Each row comes from the steps of one path. Every step used is in the known rows, and no mark comes twice. Write the path behind each row, first mark first.
Known rows
h/b/y: [ -5  -8   8   4  37  26  -4 -25  -2 -21  14  -8  -7   3 -21  -8  22   4
  -1  30]
t/b/h: [ -5  12  13  32  14  -3  -7   4 -12   0  19  15 -20   3   9  -6  -1 -14
   4  13]
b/e/y: [-22 -14   9  38  37  -7  -8 -38  -2 -30  10  15  18  21 -10 -21  29  21
   0   5]
e/b: [ 21 -14  -2  30  18  -1  -7 -26  20  -3  22  -9 -30  38   3  -6  11  15
   0  26]
h/y/b: [ 14 -17   2  10  22  32 -13 -39  11  -8  13 -30 -12   8  10   2  -1   9
  -5  33]
y/h/b: [ 16 -20  -2  16  10   1  -1 -44  -1   3   3  -5  -9   8   6  10 -18  11
   0  36]
p/y/h/b: [ -2 -18 -10  12  -1   3 -34 -41  -2   8  22  -9  -1   5 -22  17 -15   6
  11  26]
b/e: [  1  -6   8  27  31  -5   6 -30  -3 -35  18   5  20  17  -5 -14  19  12
   4  26]
t/b: [  9   3   1  31  19   5 -11 -19   3 -15  24   9  -3   3  -5   5   4   5
   6  22]
t/y/e/b/h: [ -9  -5  11  32  12 -31  -5 -13   6  -1  29 -15 -40  31 -13  -4  -5 -10
  13 -15]
p/t/y: [  5 -28  -2  32  13   2 -18 -12   3  -8  24 -19   2   5   9  -7  13   0
  25  24]
y/e: [  1 -19  -5  22  22 -21  -8 -37   1 -14  21 -11  15   7 -17   3   6   3
  17  32]
h/b: [ 23 -12   1   4  27  21  -7 -33   4 -12  22   0  -5  15  -7   4  12  12
   1  36]
h/y/e/b: [ 12 -14   0  19  27 -13 -19 -47  20 -20  20 -28 -10  21  -4  -1   8  17
   6  25]
e/b/y/h: [-15 -18   0  43  11 -20   1 -28  10   4  -2 -20 -40  19   1 -13  -8   4
  -1  20]
p/t/y/h: [ -4 -36  -7  43  -4 -19 -12 -24  -3   8   8 -23  -6  -1  21   0 -16  -1
  24  22]
y/e/b: [ 11 -23  -6  26  15 -25 -11 -41  20 -10  17 -14 -15  30 -12  -2   4  12
  12  23]
e/y/h: [-20 -29  -5  49  15 -22 -13 -41  -4  13   0   1 -10   9   5  -1  -3  16
   0  13]
h/b/e/y: [-11 -17  14  14  40  11  -9 -50   1 -34   7  20  15  20 -17 -15  30  26
  -4   5]
t/b/h/y: [ -2  19  19  25  25   9 -16  -1 -13  -9  21   2 -15  -5  19  -5   4  -9
  -1  13]
p/y/b: [ -5 -20 -11  13  -1  22 -35 -33  10   5  28 -21  -8  13 -27  10  -5   1
  10  23]

Which path is each row?
[-33  -8   9  53  16 -27  -8 -47  -4 -20  -8  25   9   3  -2  -9  -6  18
   0 -10]
t/b/e/y/h
[ -4 -13   7  27  10 -32  -5 -17   5   4  13  -7 -31  31   2 -12  -2  -9
  11  13]
y/e/b/h
[ -1   4  15  22  30   6 -13  -4 -17  -3  20 -11 -12   6  21 -11  13  -7
  -1  27]
b/h/y
[-11  -4  13  17  29 -16 -13 -20 -16  -9  18 -17   5  -1   7  -8   7 -12
  10  22]
b/h/y/e
[-24 -15   0  40  17 -15   2 -24 -10   0   1 -16 -11  -5  -4  -7  -5  -1
   3  29]
b/y/h
[  4 -11  10  11  27  25  -1 -48   6 -35   5 -20  10  11   7 -11   4  14
  -6  23]
h/y/b/e
[-18   8   7  31  30   8  -8 -11  -1 -23  17   1  -8  -9 -20  -8  15  -5
   4  15]
t/b/y
[-14 -15   5  -2  33   3  -6 -39  -1 -28  12 -13   7  -6 -38  -4  15   0
  12  27]
h/b/y/e
[ -1 -16   8  19   4  14   1 -11  -7  15   6 -11 -30  15  17  -7 -14 -15
  -2  22]
y/b/h
[-19 -12   0  14  -6  16 -31  -9  -6  18  23 -15 -21  12 -12   0  -8 -18
   8  12]
p/y/b/h
[ -6 -10   3  31  26   1  -5 -16  15 -11  15 -15 -35  24 -12 -18  21   6
  -2  20]
e/b/y
[-24 -25  11  30  13  11 -11 -20  -4  20  -1   1 -33  18   8 -14  -1  -5
  -6   2]
e/y/b/h
[  8   2  14  25  23   0 -13  -7   2   1  18 -15 -42  29  26 -16  11   0
  -5  17]
e/b/h/y
[ -7 -32   8  22  -7  14 -10  -2  -4  15   6 -24 -29   7  25 -14 -13 -23
  17  11]
p/t/y/b/h
[  3 -12  -1  15  33  -9 -19 -41   2 -24  23 -24  19   0  -8   4  11  10
  11  33]
h/y/e
[-27   0   4  43  13 -12  -2 -21  -7  -7   0  -2 -15 -16  -8  -1 -15  -4
   4  15]
t/b/y/h
[-15 -15 -15  35  -4 -17 -34 -30  -4  14  24 -14   2   7 -16  14 -12   3
  15  26]
p/y/h
[-11 -30   7  32  -1 -31 -17 -10   6   3  14 -23 -28  20  10 -18  -4 -18
  30   2]
p/t/y/e/b/h
[-10 -33  -2  28  17  17 -17 -43  12   5   3  -5 -18  18  -6  -3   6  13
  -4  11]
e/y/b
[-29 -22   6  50  20 -29  -3 -50  -6 -14  -8  12  12  15   1 -13   2  20
   0   4]
b/e/y/h
[  4 -14   7  16  16  -7  10 -53  -4 -22  -3   5  11  13   3  -3 -12  15
   0  27]
y/h/b/e
[-22 -10  -2  23  -1 -29 -39 -16   4   8  33 -14 -20  28 -27  -4   1 -14
  22   4]
p/y/e/b/h
